Each row was made from one small tree. Brackets hold a mark, then the marks that hang from it, in alphabetical order. Every link used is in the known rows. Write each row's tree.
Known rows
{gotogof {dodaduv dile} {sadan bimef kiga}}: [ -6   6 -10   2 -16 -23  14 -19   5 -16  -7  -4  15  15   4  12  34  14
  -6  17  -6  32  -9  -4   7]
{bimef {kiga bepur} sadan}: [ 17  -9 -26   3   0  -5  26 -11   9 -39 -13  11 -22  14  32  33   5  21
  27 -18  -5   5  -7 -12  29]
{gotogof {dodaduv dile} {sadan kiga}}: [-12   4 -11  10 -16  -7  13 -21  11 -12 -14  -7  12  14   6  19  35   3
   0  27 -10  29  -1   9   9]
{bepur kiga}: [ -2 -14 -16 -10  -2   3  17 -24   0 -29 -34   7   0  25  30  32  20  -2
   3  10 -16   2  -1  -7  10]
{dile {sadan bepur bimef}}: [  8  -6  -7  -6  -7 -16  23 -21   2 -32 -12  -5 -16  26  10  35  35   8
  12   4 -25   5 -11 -21  16]
{sadan kiga}: [  2 -15 -15 -11  -7  -4  10 -20   1 -29 -22   6   1  21  26  17  17   2
  12   3 -16  14  -7  -8  12]
{dodaduv dile}: [-11 -10  -8  12   4   0   6 -20   8 -14 -29  -1  11  28   3  23  24   6
  -1  20 -15  17  14  13  15]
{bimef kiga}: [  6 -11 -12   0  -3 -11  22 -13   8 -26 -17   9  -1  27  24  29   5   4
  15   3 -15   5  -4   0  15]
{bimef {kiga {sadan bepur}}}: [ 10 -18 -31  -2  -8  -2  15 -15   1 -25 -18   7 -17  30  33  44  12   5
  23 -13 -17 -10 -16 -13  24]
{dile {gotogof dodaduv {sadan bepur bimef}}}: [-13   4  -6   7  -6 -14  18 -13   2  -9 -14 -15 -14  10  -1  18  21   2
  -4  28 -20  25  -8  -2   3]
{sadan {bimef {kiga bepur}}}: [ 22  -9 -16 -15   4 -21  26 -16   0 -41 -13  10 -10  22  21  25   5  21
  23 -19 -12   5 -12 -18  21]
{dile gotogof {sadan bepur bimef kiga}}: [  2  -2 -18  -6 -10 -21  15 -16  -7 -35  -6  -9 -15  16   3  20  33   8
  12   4 -29  18 -24 -26   6]
{dodaduv gotogof}: [-12  -6   3  17  -4   0   5 -19  13 -10 -25   0   9  26   5  19  20   8
   0  21 -17  12  17   9  13]
{dile {gotogof dodaduv} {sadan {kiga bepur}}}: [ -8   8  -2   4  -7   3  22 -11   8 -37 -14 -21 -21  -3   8   9  15   4
  17  19 -18  26  -1  -8   8]
{dile gotogof {sadan bimef kiga}}: [ -4   9 -10   5  -9 -26  19  -9  -1 -37   0  -4  -7   8   4   8  24  16
   5  10 -18  22 -11 -22   6]
{sadan bepur bimef kiga}: [ 12 -22 -23 -31  -7 -13   8 -28 -12 -29 -23   4  -4  28  23  23  27   5
  13 -14 -23  12 -24 -23   9]
{dodaduv dile {gotogof {sadan bepur bimef}}}: [ -5   3 -14  22 -10 -21   6 -28   8  -4 -12  -5  14  35 -21  33  54  16
  -6  19 -20  20  -1   2  17]
{gotogof {sadan kiga}}: [  3   0 -20   4 -14 -14  22 -19   7 -28  -5   5  -1  17  19  25  32   5
  14   8 -13  15 -12 -12  19]
{bepur {kiga {sadan bimef}}}: [  1 -10 -25 -10  -7 -11  17 -16  -5 -33 -23  14  -7  19  38  28  20  19
  -1 -12  -4  -7  -9 -28  16]
{kiga bepur}: [  6 -14  -9  -5   7   7  18 -22   7 -34 -29  -2 -15  19  18  24  12   9
  19   1 -15   7   9  -5  24]
{kiga bepur {sadan bimef}}: [  8  -8 -18  -5   1  -8  17 -14   2 -37 -18   5 -23  12  24  21  14  29
  15 -19  -5  -1   1 -27  30]
{sadan bepur}: [  1 -22 -13  -9   0   7  11 -25   0 -20 -32  -3 -11  32  19  33  21  -5
  12   9 -26   5  -3  -3  14]
{kiga {sadan bepur}}: [ -1 -18 -23   0  -6   9   9 -18   1 -20 -27   0 -21  25  28  37  21   3
  14  -1 -18  -5  -3 -12  23]
{dile gotogof sadan}: [-15   9   0  26  -2  -5  22  -8  11 -27 -11 -10 -14  11   0  19  19   6
   7  32 -20  14  11  -1  12]

Write each row's tree
[-18   8   5  39 -10  -6   9 -21  22 -13 -14  -9  15  27 -17  27  44  14
  -3  35 -17  19  22  13  16] | {dodaduv {dile sadan} gotogof}
[ -6   9 -15  20 -16 -32   7 -23   8 -13  -2   2  25  25 -14  17  51  25
  -6  13 -11  28  -3  -4  14] | {dodaduv dile {gotogof {sadan bimef kiga}}}
[  5 -25 -32 -12  -6   8  14 -24  -3 -29 -31   5 -16  25  39  46  28   1
   7  -5 -17  -1 -16 -15  12] | {bimef {sadan {bepur kiga}}}
[ 10 -22 -21 -30  -4  -7  15 -31 -12 -30 -34   4  -5  35  27  38  29   1
   3  -6 -22   0 -19 -22   8] | {sadan {bepur kiga} bimef}
[  7   1  -8  -7 -14 -26  23 -17   2 -40  -1   3  -4  16  18  18  32  16
  12  -3 -15  12 -15 -27  13] | {dile {sadan bimef kiga}}
[ 13 -19 -32  -2  -7  -5  18 -14   4 -25 -18  10 -18  26  34  42  14   7
  21 -11 -16   4 -18  -9  19] | {bimef kiga {sadan bepur}}
[  0   5  -7  -8 -17 -22  23 -15   6 -23  -3   0   2   8  20  10  24  11
   2  10  -7  24 -16 -13   7] | {gotogof dodaduv {sadan bimef kiga}}
[-23  10  -2  37   1  -6  14 -12  12 -20 -13 -14  -1  17 -16  22  29   9
  -2  40 -19  23  18  11  13] | {dodaduv {dile gotogof sadan}}
[  8 -24 -33 -12 -12   1   7 -20  -4 -27 -22   5 -16  20  35  31  27   6
  16 -12 -17  10 -20 -17  15] | {bimef {sadan bepur kiga}}
[ -5  16 -19  30  -3 -37  21  -8   5 -18   2   3   8  20 -15  23  24  22
  -1  19 -11  24  -6   1  13] | {dodaduv {dile {gotogof {sadan {bimef kiga}}}}}
[ -4  -5  -5   2 -11   3  22 -22  12 -11 -21 -10 -14  21  16  34  27  -9
   7  28 -21  14  -4   4  11] | {gotogof dodaduv {sadan bepur}}
[-24  12  12  24  -7   1  20  -5  16 -19 -15 -18 -13   4   4  11  10   0
  -1  43 -17  23  13   9   3] | {dile {gotogof dodaduv} sadan}
[ 17  11 -14  13  -9 -33  29 -17  13 -31   3   7  -2  22  -1  30  28  28
  18  -6 -10  11  -8 -15  26] | {dodaduv {gotogof {sadan {bimef {kiga bepur}}}}}
[ -6  -5 -19   0 -16  -1  10 -27   3 -10 -19 -13   4  23   6  31  42  -6
   5  21 -19  26 -12   6   9] | {gotogof {dodaduv dile} {sadan bepur kiga}}
[  2  -1 -27  -3 -11 -24  15 -18  -8 -26  -6  -3 -11  17   2  22  33   7
   9   6 -25  21 -28 -24   9] | {dile {gotogof {sadan bepur bimef kiga}}}
[ -5  10  -2  22 -11 -27  18 -18  16 -14  -4   3   8  22  -4  20  36  21
  -4  17 -11  15   5  -6  18] | {dodaduv {gotogof {sadan bimef}}}
[ 12 -15 -29  -8  -5   1  15 -18   2 -42 -17   5 -19   6  33  20  18  20
  24 -18  -7  13 -10 -21  24] | {bimef {sadan {kiga bepur}}}
[-18   9  -5  40 -10 -10   9 -22  22  -4 -12  -2  19  28 -18  28  46  15
  -6  35 -14  22  19  16  19] | {dodaduv dile {gotogof sadan}}
[ 15  -8 -27   1  -1  -3  22 -12   7 -39 -15   9 -22  17  31  34   4  19
  30 -19  -7  -6  -4 -16  33] | {bimef {kiga bepur sadan}}
[ -1  16 -13  30 -13 -37  16 -16  14 -11   4   7  25  32 -15  29  39  26
  -2  14  -9  21  -1   3  18] | {dodaduv dile {gotogof {sadan {bimef kiga}}}}
[-18   9   2  11 -14  -3  17  -7  10 -25 -11 -17 -10   1  10   8  15  -1
   4  33 -18  27  -1   0   0] | {dile {gotogof dodaduv} {sadan kiga}}
[ 10   4 -11 -15 -13 -16  27 -20   4 -35  -8  -5 -10   5  18  13  24  15
  13  -3  -7  23 -16 -21  16] | {gotogof dodaduv {sadan bimef {kiga bepur}}}
[  5   9  -4   3 -13 -30  34  -8  12 -21   1   5  -1  15  19  23  14  12
   5  11  -5  17 -13  -4  10] | {gotogof dodaduv {sadan {bimef kiga}}}
